(in the rows, 128 means zero)
Known rows, with every step that occurs:
poti/rola/vobon/mupi: [ 85 111 142  96 132 158 118 128 148  69 114 153 106 134 101 124 158 160
 112  89 149 126 149 120 102 134 121 115]
pekiz/mifir: [166 131 146 116 145 143  95 181 132  98 110 124 120 163  89  87 140 146
  83 102 117 166 139  96 127 101 150 124]
vobon/rola/poti/mufis: [110 112 149  83 132 168 121 162 120  81 113 131 116 128 130 108 120 148
 103 127 150 141 192 127 135 139 124 119]
vobon/rola/poti/mufis/pekiz: [115 103 133  79 128 182 134 162 117  84 109 110 114 124 128 114 125 144
 104 132 144 144 189 143 139 147 122 114]
mifir/pekiz: [138 144 152 106 131 148 105 158 127  85 120 101 136 160 101 101 127 128
  72 172 123 116 147 100 119 137 117 108]
deza/poti/rola/vobon: [105 123 124 135 165 136 105 152 126  63 101 155  99 128  89 101 127 139
 106  66 210  95 120 124 115 128 119 110]
mifir/sezut/pekiz: [145 133 152 109 156 145  93 181 138  98 116 141  98 172 107 119 114 111
  71 159 129  92 156 159 125 154 127 114]
sezut/pekiz/mifir/vobon/rola: [158 128 145  93 151 160 110 171 129  99 104 140  85 154 121 107 134 129
  81 110 116 190 158 144 144 103 121 126]
mupi/vobon/rola/poti/mufis/pekiz/sezut: [133 106 134  88 129 174 146 221 132  81  87 110 110 157 130 120 132 140
 137 137 139 113 173 123 128 177 113 109]
deza/poti/mufis/pekiz/mifir: [139 116 120 137 180 151 142 172 103  86  90 101 118 133  91  95 144 142
 113  80 181 115 116 130 117 122 133 115]
sezut/mifir/pekiz/mufis: [160 149 149 115 173 131  98 210 148 102 110 118 131 152  86  97 133 128
  85 166 120  75 189  80 130 115 132 109]
mufis/pekiz: [144 110 122 107 136 167 112 173 125  91 112 100 112 159 104 104 131 126
  87 108 115 134 143 153 127 150 136 107]
rola/poti: [156 128 128 104 140 133  84 173 129  77 107 138 120 144 118 101 119 143
  95 135 139 118 131 129 130 143 128 110]
deza/poti/mufis/pekiz: [124 114 123 133 179 151 138 168 101  82  95 110 116 134  98  98 136 138
 110  76 187  95 120 142 114 141 127 112]
poti/mufis/pekiz: [112 105 131 116 158 162 156 162 117  92 108  91 120 143 112 111 146 141
 107  96 124 130 154 142 124 153 139 106]
sezut/pekiz/mufis: [161 127 145 107 175 125  98 232 163  97 112 152 100 160 100 119 121 112
  88 103 124 160 180 165 133 102 131 117]
vobon/mupi: [132 124 172  75 130 169  90 155 130  86 116 149 133 161 109 112 158 163
  97 104 124 122 141 118  81 130 122 130]
mufis/pekiz/sezut/mifir/vobon/rola: [150 127 138  98 139 182 125 161 155 107  90 103  98 159 115 113 120 121
  87 130 116  77 184 128 137 189 116 112]
pekiz/mifir/sezut: [164 139 152 118 142 145  95 169 139 104 107 111 116 167  90  98 130 134
  76 144 117 121 149  92 122 120 147 123]
rola/poti/mufis/pekiz/sezut: [142 114 115 111 149 145 143 164 143  87  86  97 121 137 124 117 131 143
 118 142 133  97 143 148 134 181 122 107]
rola/poti/mufis/pekiz/sezut/mifir: [150 119 111 113 164 144 142 178 144  93  84 105 118 133 118 112 138 148
 118 149 133  74 150 138 143 179 125 106]
deza/poti/rola: [109 130 146 134 158 141  97 182 131  73 111 164  96 140  82  92 134 152
  99  69 213 101 119 126 110 129 120 123]
pekiz/mifir/vobon: [156 141 144 116 143 142 102 137 127  95  98 109 102 155 114  92 133 141
  86  98 112 160 136  79 127 107 136 123]
mupi/vobon: [141 123 148 109 141 142 103 231 118  77 109 140 114 183 111 100 137 139
 117 101 130 121 133 100 111 141 132 107]
vobon/mifir/pekiz/sezut: [171 146 161 133 116 180 110 159 167 108 104 103 145 172  93  99 119 141
  74 179 125  82 145  89 117 165 111 110]
mupi/vobon/rola/poti: [138 114 142  83 123 165 105 228 114  72 104 141 112 160 128 106 127 141
 123 129 142 132 164 110 122 142 121 114]
mifir/vobon/rola/poti: [120 133 150  84 123 166  99 116 117  80 104 124  93 132 150 107 104 133
  89 123 136 135 174 105 132 144 111 117]
mupi/vobon/rola/poti/mufis: [121 108 144  88 134 164 131 221 112  74 100 133 114 153 131 108 135 150
 135 123 144 131 169 108 121 144 121 112]
pekiz/sezut/mifir/vobon: [153 157 162 117 162 140  97 161 170 107  93 143 103 170 114 103 113 132
  85 121 123  42 166  87 128 190 116 115]

Rows:
[111 114 126 130 142 166 124 147 161  87 110 147  93 140  95 118 132 142
  97 124 152 106 149 138 129 143 123 101]
poti/rola/vobon/mifir/sezut/pekiz
[130 112 132  86 144 157 103 111 123  73 103 137 136 145 118 121 138 136
 102  98 123 114 139 113  97 132 122 108]
rola/vobon/mupi
[151 135 155 113 167 131  93 204 162 102 109 133  98 167 102 128 108  99
  78 157 126  98 186 153 125 133 130 114]
mifir/sezut/pekiz/mufis
[131 104 126 120 158 160 161 167 120  99 101  80 121 143 104 103 158 150
 108  99 115 154 147 129 129 130 146 113]
poti/mufis/pekiz/mifir
[170 137 153 131 131 170 105 182 160 106 109  94 147 155  89  98 122 137
  82 164 123 114 169  84 118 111 125 108]
vobon/mifir/pekiz/mufis
[171 127 154 128 139 181  98 178 147 111 111 136 115 173 101 104 121 134
  75 157 131  88 143 140 122 145 128 110]
vobon/mifir/sezut/pekiz
[141 100 125  89 131 176 147 224 112  79  90 102 112 149 123 108 149 149
 138 131 131 150 162 115 132 134 129 113]
mupi/vobon/rola/poti/mufis/pekiz/mifir
[176 123 146 127 149 163 110 252 151 101  95 127 113 184 103 111 128 127
 120 144 127  93 155 113 112 135 129 106]
mupi/vobon/mifir/sezut/pekiz/mufis
[138 144 157 105 159 151 121 154 164 103  83 133 102 145 130 112 114 143
  99 138 136  46 189  92 138 195 108 117]
pekiz/sezut/mifir/vobon/rola/poti/mufis
[128 109 135  87 127 183 137 158 123  92 100  92 112 126 122 116 126 141
 101 162 136 134 193 132 140 142 130 119]
vobon/rola/poti/mufis/pekiz/mifir/sezut
[161 119 117 111 137 167 125 144 123  96  94  72 102 153 111 101 141 129
  91 108 100 159 132 122 133 126 138 113]
mufis/pekiz/mifir/vobon
[124 118 127 122 169 170 149 142  97  86  85  92 104 123 111  98 135 139
 111  80 182 123 138 120 122 124 122 121]
deza/poti/mufis/pekiz/mifir/vobon/rola
[130 118 129 111 155 131 123 163 122  79 101 124 123 132 125 105 133 155
 111 128 142 116 139 129 131 146 130 109]
rola/poti/mufis
[105 121 128 128 128 167 128 132 153  80 114 124 115 134  91 108 138 150
  98 130 149 116 146 103 126 136 119 101]
poti/rola/vobon/mifir/pekiz
[121 124 135 120 169 159 164 148 142 105  87  91 108 146 121 114 139 140
 109 112 118  72 165 120 130 187 123 107]
poti/mufis/pekiz/sezut/mifir/vobon
[126 128 123 148 161 146 118 162 148  75  95 122 115 122  76 104 125 133
 107 107 205  88 140 102 114 111 114 108]
deza/poti/rola/vobon/mifir/pekiz/mufis
[159 116 117 128 151 167 109 128 136  92  99 128 122 154 109 116 108 113
  85 140 129  87 141 131 130 145 126  93]
rola/vobon/mifir/sezut/pekiz
[162 123 149 128 130 173 106 220 131  95 102 124 123 187 107 100 130 143
 115 142 131  77 131  88 105 154 132 104]
mupi/vobon/mifir/sezut
[146 147 155 111 145 132 105 185 155  91 112  89 137 153  94 112 117 112
  82 168 120 124 188  91 119 111 124 112]
mifir/pekiz/mufis
[160 131 159 133 128 181  90 160 144 109 115 123 128 170  97  97 114 142
  75 150 132  74 146 102 112 150 134 109]
vobon/mifir/sezut
[164 128 144 124 125 175 118 220 125  89 103 110 136 180 103  93 142 149
 114 155 125 105 125  78 109 137 120 101]
mupi/vobon/mifir/pekiz
[170 136 149 127 123 173 122 221 150  94  95 109 137 189 104  98 133 144
 113 164 126  82 130  76 110 165 113 104]
mupi/vobon/mifir/pekiz/sezut
[163 118 146 124 132 171 108 230 126  89 104 136 125 183 106  91 139 155
 120 108 130 111 123  89 110 138 131 105]
mupi/vobon/mifir
